Each row comes from the steps of one walk. Every step used is in the known rows, and no mark comes twice. Write the walk behind each row, first mark first.
Known rows
pega -> zafer -> mabof -> pebif -> buza: [ 0.33 -1.84 -1.57 -0.96  1.32  1.98 -1.14  0.79 -2.13 -0.94 -1.30 -0.06
  1.10  1.85  0.33  0.60 -1.01 -0.19  2.03  1.74 -1.13 -0.14  0.53 -0.86]
pega -> zafer -> buza: [-0.26 -0.31 -1.51 -0.97  0.70  0.01 -0.07 -0.18 -1.20 -0.51 -0.13 -0.04
 -2.16 -0.25 -0.64  0.02 -2.43  1.08  1.37  0.33 -2.38 -0.16  0.79 -1.22]
buza -> pebif -> mabof -> zafer -> pega: [ 0.21 -2.14 -1.40 -0.42  2.61 -0.07  1.37 -1.69  0.54 -0.45 -0.21  1.33
 -2.52 -0.36  0.82 -0.42 -3.58 -0.77 -0.29  1.90  0.42 -2.35  1.38  1.09]
buza -> pebif -> mabof -> zafer: [ 0.36 -1.48 -0.97 -0.03  2.08 -0.13  0.72  0.95  0.05 -0.67 -0.38  0.43
 -1.75  0.50  1.01 -0.90 -1.42 -1.00 -0.26  3.16 -0.18 -2.58  1.11  0.87]
buza -> goman: [ 0.06 -1.39 -0.49 -0.78  0.78 -0.90 -0.01  0.50  0.04  0.04 -0.75 -0.44
 -0.94 -0.03 -0.33  0.27 -2.59 -0.89 -0.41 -1.77 -1.40  2.65  0.62 -0.19]
sogi -> pebif -> buza: [-0.54 -0.75  0.73 -0.65 -1.94  0.76 -0.64 -1.27 -1.44 -0.34 -0.39  0.41
 -2.73 -0.18  0.65 -0.15  0.47  0.56  0.56  1.23  0.26 -0.31  1.11 -0.11]
goman -> buza -> pebif -> mabof -> zafer -> pega: [ 0.34 -2.73 -1.57 -0.74  2.60 -2.67  1.14 -1.71 -0.03 -0.50 -0.47  1.72
 -3.18  0.06  1.12  0.07 -3.63 -0.19 -0.50  2.47 -1.81 -1.05  2.72  1.09]
sogi -> goman -> mabof -> pebif -> buza -> zafer -> pega: [-1.78 -3.80 -0.56 -1.69  1.09  0.59  0.05 -2.71 -1.66 -0.41 -0.99  0.78
  0.30 -0.57  0.65  0.65 -2.68 -0.46  0.46  1.21 -3.95  3.33  0.82  0.37]
pega -> zafer -> buza -> pebif -> mabof: [ 0.28 -1.78 -2.62 -1.13  1.69  0.92 -0.22 -0.32 -1.00 -1.06 -0.44  1.24
 -2.56 -0.39  1.88 -1.08 -1.37  0.28  1.56  3.24 -1.22 -3.41  1.73 -0.18]
sogi -> goman -> buza -> zafer: [-1.57 -1.80  0.04 -0.68 -0.15 -3.00 -0.04 -1.79 -0.99 -0.27 -1.38  0.08
 -1.57 -0.30 -0.50  0.56 -4.34  0.47 -0.26 -0.50 -6.55  5.16  1.80 -1.11]
goman -> mabof -> zafer: [ 0.22 -0.58 -0.20 -0.14  0.89 -0.87  0.42  2.61 -0.12 -0.35 -0.59 -0.46
 -0.72  0.34 -0.49  0.48  0.22 -0.83 -0.69  2.78 -2.32 -1.17 -0.46  0.94]
pebif -> mabof -> zafer -> pega: [-0.22 -1.14 -0.21 -0.20  0.78  0.28  1.29 -1.29  0.25 -0.53 -0.10  1.93
 -2.05 -0.64 -0.59 -0.24 -4.05 -0.32 -0.24  1.18 -1.47  0.09  0.78  0.68]
pega -> zafer -> buza -> pebif: [ 0.13 -1.30 -2.43 -1.07  2.27 -0.26 -0.26 -0.91 -0.93 -0.38 -0.16 -0.64
 -3.05  0.16  0.59 -0.35 -2.10  0.74  1.41  1.23 -0.96 -2.15  1.42 -0.87]
zafer -> mabof -> pebif -> buza: [ 0.30 -1.49 -1.10 -0.64  0.47  1.59 -0.83  0.52 -1.86 -0.94 -0.99  0.11
  2.58  1.32  0.88  0.45  0.10 -0.81  0.67  1.44 -0.02  0.09  0.54 -0.35]
mabof -> pebif: [-0.92 -1.08  0.00 -0.21  1.26 -0.17  0.19  0.27 -0.43  0.12  0.42 -0.58
  2.43  0.61  0.15 -0.50  1.98 -0.29  0.33  0.11  0.27 -0.39  0.07  0.73]
sogi -> pebif -> mabof -> zafer -> buza -> goman: [-1.49 -2.15 -0.59 -1.20 -0.75 -1.16  0.95  0.83 -1.18 -1.18 -0.85  0.84
 -4.34 -1.45 -0.45 -0.84 -4.43 -0.42 -0.52  1.39 -4.99  1.19  2.32 -0.67]
goman -> buza: [ 0.09 -0.35 -0.25 -0.39 -0.18 -2.53 -0.26 -0.25 -0.61 -0.07 -0.34  0.53
 -0.46  0.17  0.40  0.45  0.22  0.42 -0.23  0.32 -2.22  1.10  1.24  0.19]
goman -> buza -> pebif -> mabof -> zafer: [ 0.69 -1.72 -1.26 -0.31  1.90 -2.74  0.43  0.87 -0.48 -0.82 -0.87  0.72
 -2.32  0.78  1.40 -0.50 -1.22 -0.54 -0.52  3.46 -2.29 -1.63  2.37  1.03]
mabof -> zafer: [ 0.00  0.08  0.25  0.18  0.89 -0.78  0.79  1.24 -0.14 -0.18 -0.19 -0.84
 -1.55  0.57 -1.62  0.10 -2.15  0.01 -0.47  0.31 -1.43  0.64  0.23  0.08]
pebif -> mabof -> zafer: [ 0.06 -0.55  0.08  0.25  0.19  0.06  0.68  1.49 -0.03 -0.81 -0.41  0.87
 -0.96  0.06 -0.28 -0.71 -1.30 -0.65 -0.30  2.47 -1.80 -0.61  0.46  0.75]
pebif -> buza -> zafer -> mabof: [-0.82 -0.86 -1.23 -0.95  0.36  2.16 -1.03 -0.29 -1.67 -1.17 -1.94 -0.10
 -0.40  1.35  0.85  1.17 -4.22 -0.34  0.71  1.09 -2.20  1.95  0.41 -1.48]

Which walk is each row?
[-0.18 -0.41 -0.11 -0.13  1.19 -0.76  1.36 -1.66  0.41  0.12  0.02  0.20
 -2.49  0.14 -2.00  0.54 -4.41  0.22 -0.49 -0.81 -0.89  1.35  0.45  0.02] | mabof -> zafer -> pega
[ 0.74 -2.69 -1.05 -1.73  1.60 -0.40  0.33 -0.24 -0.76 -0.52 -1.51  0.52
 -3.13 -0.11 -0.77  1.36 -5.39 -1.05 -0.95  0.16 -2.80  2.46  0.81  0.50] | pebif -> buza -> goman -> mabof -> zafer -> pega
[-0.01 -1.79 -1.31 -1.10  0.67 -0.93  0.70  1.50 -0.87 -1.28 -0.86  0.97
 -2.45 -0.69 -0.66 -0.53 -5.36 -0.67 -0.86  0.55 -5.18  2.25  1.76 -0.42] | pebif -> mabof -> zafer -> buza -> goman
[-0.22 -1.64 -1.84 -1.69  1.07 -0.64 -0.23  0.21 -1.13 -0.53 -0.83 -0.39
 -3.03 -0.36 -0.93  0.28 -5.16  0.32  0.85 -1.33 -3.98  2.23  1.22 -1.53] | pega -> zafer -> buza -> goman
[-0.62 -3.27 -1.05 -1.17  1.95 -0.85 -0.31  2.04 -0.42 -0.05 -0.53 -0.53
  2.15  0.17  1.06  0.21  1.45 -1.90 -0.16  0.76 -2.40  0.49  0.04  1.23] | buza -> goman -> mabof -> pebif
[-1.88 -2.56 -0.48 -0.95  0.24 -2.90  0.58 -4.09 -0.55  0.01 -0.89  1.12
 -2.50 -0.93 -0.80  1.01 -6.70  0.99 -0.31 -1.63 -5.72  5.84  1.96 -1.06] | sogi -> goman -> buza -> zafer -> pega
[-1.53 -0.94 -0.16 -0.58 -1.33 -0.21  1.11  0.46 -1.25 -1.17 -0.15  1.22
 -3.52 -1.51 -0.02 -1.04 -1.62  0.34 -0.02  3.22 -3.75 -1.47  1.76 -0.36] | sogi -> pebif -> mabof -> zafer -> buza
[-0.14 -0.53 -0.82 -0.36 -0.09  0.04  0.90  0.98 -0.90 -1.30 -0.26  1.21
 -1.33 -0.82 -0.33 -0.86 -2.71  0.00 -0.42  2.66 -3.76 -0.35  1.33 -0.32] | pebif -> mabof -> zafer -> buza
[ 0.27 -1.81 -0.74 -0.73  1.60 -1.63  0.39  3.16 -0.06 -0.29 -1.35 -0.77
 -1.78  0.35 -0.74  0.71 -2.65 -1.66 -1.08  0.94 -3.97  1.47  0.05  0.62] | buza -> goman -> mabof -> zafer
[-2.28 -2.08 -0.52 -1.55  2.54  1.19  0.27 -3.48 -1.58 -0.22 -0.13  0.21
  0.12  0.91  0.00  0.35 -2.99  0.70  0.92 -0.13 -0.96  3.14  1.14  0.31] | mabof -> pebif -> buza -> zafer -> pega
[ 0.87 -2.73 -0.77  0.00  0.44 -3.55  0.58  0.27 -0.48 -0.80 -1.50  1.07
 -2.61 -0.51  0.65 -0.60 -3.40 -0.71 -1.05  2.57 -5.09  0.73  2.66  0.18] | sogi -> goman -> buza -> pebif -> mabof -> zafer
[ 0.08 -1.89 -0.41 -1.05  0.78  0.99 -0.77  1.11 -1.59 -0.54 -0.51  0.41
  2.30  0.45  1.63  0.08  4.11 -0.69  0.42  3.28 -0.48 -1.22  0.08  1.49] | goman -> mabof -> pebif -> buza
[-2.16 -2.21 -1.76 -1.06  2.20 -1.62 -0.44  0.28 -1.59 -0.75 -1.15 -0.85
  2.30  1.86  0.80  0.89 -1.91 -0.37  0.68  1.32 -4.41  2.25  1.10 -0.65] | goman -> buza -> zafer -> mabof -> pebif
[-0.05 -2.09 -2.48 -2.16  1.39 -0.62 -0.62  1.55 -1.25 -0.67 -1.17 -0.15
 -2.33 -0.51  0.28  0.67 -3.26 -0.51  0.83  1.01 -4.84  0.52  0.52 -0.52] | pega -> zafer -> buza -> goman -> mabof
[-2.06 -1.27 -0.56 -0.92  1.62  0.41  0.78 -3.40  0.17  0.15 -0.04  0.32
 -1.58 -0.13 -0.41  0.68 -4.87  0.38  0.47 -1.23 -1.13  2.44  0.34 -0.39] | buza -> zafer -> pega
[-0.25 -2.52 -0.23 -1.84 -1.30 -0.08 -0.94  0.57 -1.41 -0.51 -1.52  0.49
 -2.63 -0.68  1.61  0.58 -0.05 -1.03 -0.06  1.89 -1.82  0.15  0.91  0.61] | sogi -> pebif -> buza -> goman -> mabof
[-0.66 -3.14 -2.46 -2.30  2.63 -0.85 -0.41  1.92 -1.59 -0.57 -0.66 -0.54
  0.21 -0.17  0.34  0.15 -1.12 -0.77  1.09  1.26 -4.70  0.34  0.70 -0.11] | pega -> zafer -> buza -> goman -> mabof -> pebif
[-1.89 -1.50 -1.03 -1.38  1.74 -2.23  0.58 -3.68 -0.60 -0.03 -0.40  0.60
 -2.11  0.14  0.05  1.13 -4.88  1.09  0.23 -0.80 -3.10  3.49  1.45 -0.29] | goman -> buza -> zafer -> pega
[ 0.49 -3.36 -1.13 -0.29  0.94 -3.30  1.26 -2.60 -0.15 -0.48 -1.04  2.22
 -3.49 -1.17  0.20 -0.20 -5.60 -0.40 -1.02  1.39 -4.52  1.33  3.04  0.36] | sogi -> goman -> buza -> pebif -> mabof -> zafer -> pega
[-0.66 -2.80 -0.02 -0.20 -0.05 -0.84 -0.06  0.94 -0.64 -0.01 -0.52  0.17
  2.69 -0.68  0.59 -0.28  2.13 -1.20 -0.17  1.60 -3.33  0.42 -0.19  0.75] | sogi -> goman -> mabof -> pebif
[ 0.29 -1.35 -2.13 -0.72  0.76  0.49  0.05 -0.88 -0.56 -0.98 -0.13  1.57
 -0.72 -0.95  2.65 -1.19 -0.46 -0.37  0.21  2.95 -0.79 -3.43  1.77  0.06] | zafer -> buza -> pebif -> mabof
[-0.77 -1.43 -1.13 -0.10  0.96  0.66 -0.22  1.09 -0.68 -0.45 -0.50 -0.45
  3.21  0.99  0.58  0.37  0.65 -1.13  0.54  0.80 -0.49 -0.88 -0.01 -0.48] | zafer -> mabof -> pebif
[-1.18 -0.81  0.87  0.00 -1.05 -0.14  0.99  0.96 -0.45 -0.66 -0.36  0.78
 -2.84 -0.51  0.06 -0.93 -0.34 -0.26  0.11  3.13 -1.82 -1.69  0.97  0.66] | sogi -> pebif -> mabof -> zafer
[-1.72 -0.77 -1.39 -0.49  1.10  0.97 -0.36  0.24 -0.54 -0.75 -1.21 -0.64
  0.48  1.10  0.63  1.02 -4.06 -0.77  0.59  0.62 -2.42  1.38 -0.16 -1.45] | buza -> zafer -> mabof
[ 0.31 -2.80 -0.06 -0.68 -0.75  0.15 -0.69  0.53 -1.68 -0.49 -1.03  0.70
  2.07 -0.47  0.96 -0.11  2.03 -1.14 -0.04  2.13 -2.70  1.03  0.53  0.67] | sogi -> goman -> mabof -> pebif -> buza
[ 0.13 -1.89 -1.07 -1.12  0.77 -0.74 -0.54  1.73  0.01 -0.11 -1.11 -0.07
  0.01 -0.23  1.05  0.62 -0.70 -1.65 -0.53  0.59 -2.44  0.59 -0.17  0.50] | buza -> goman -> mabof
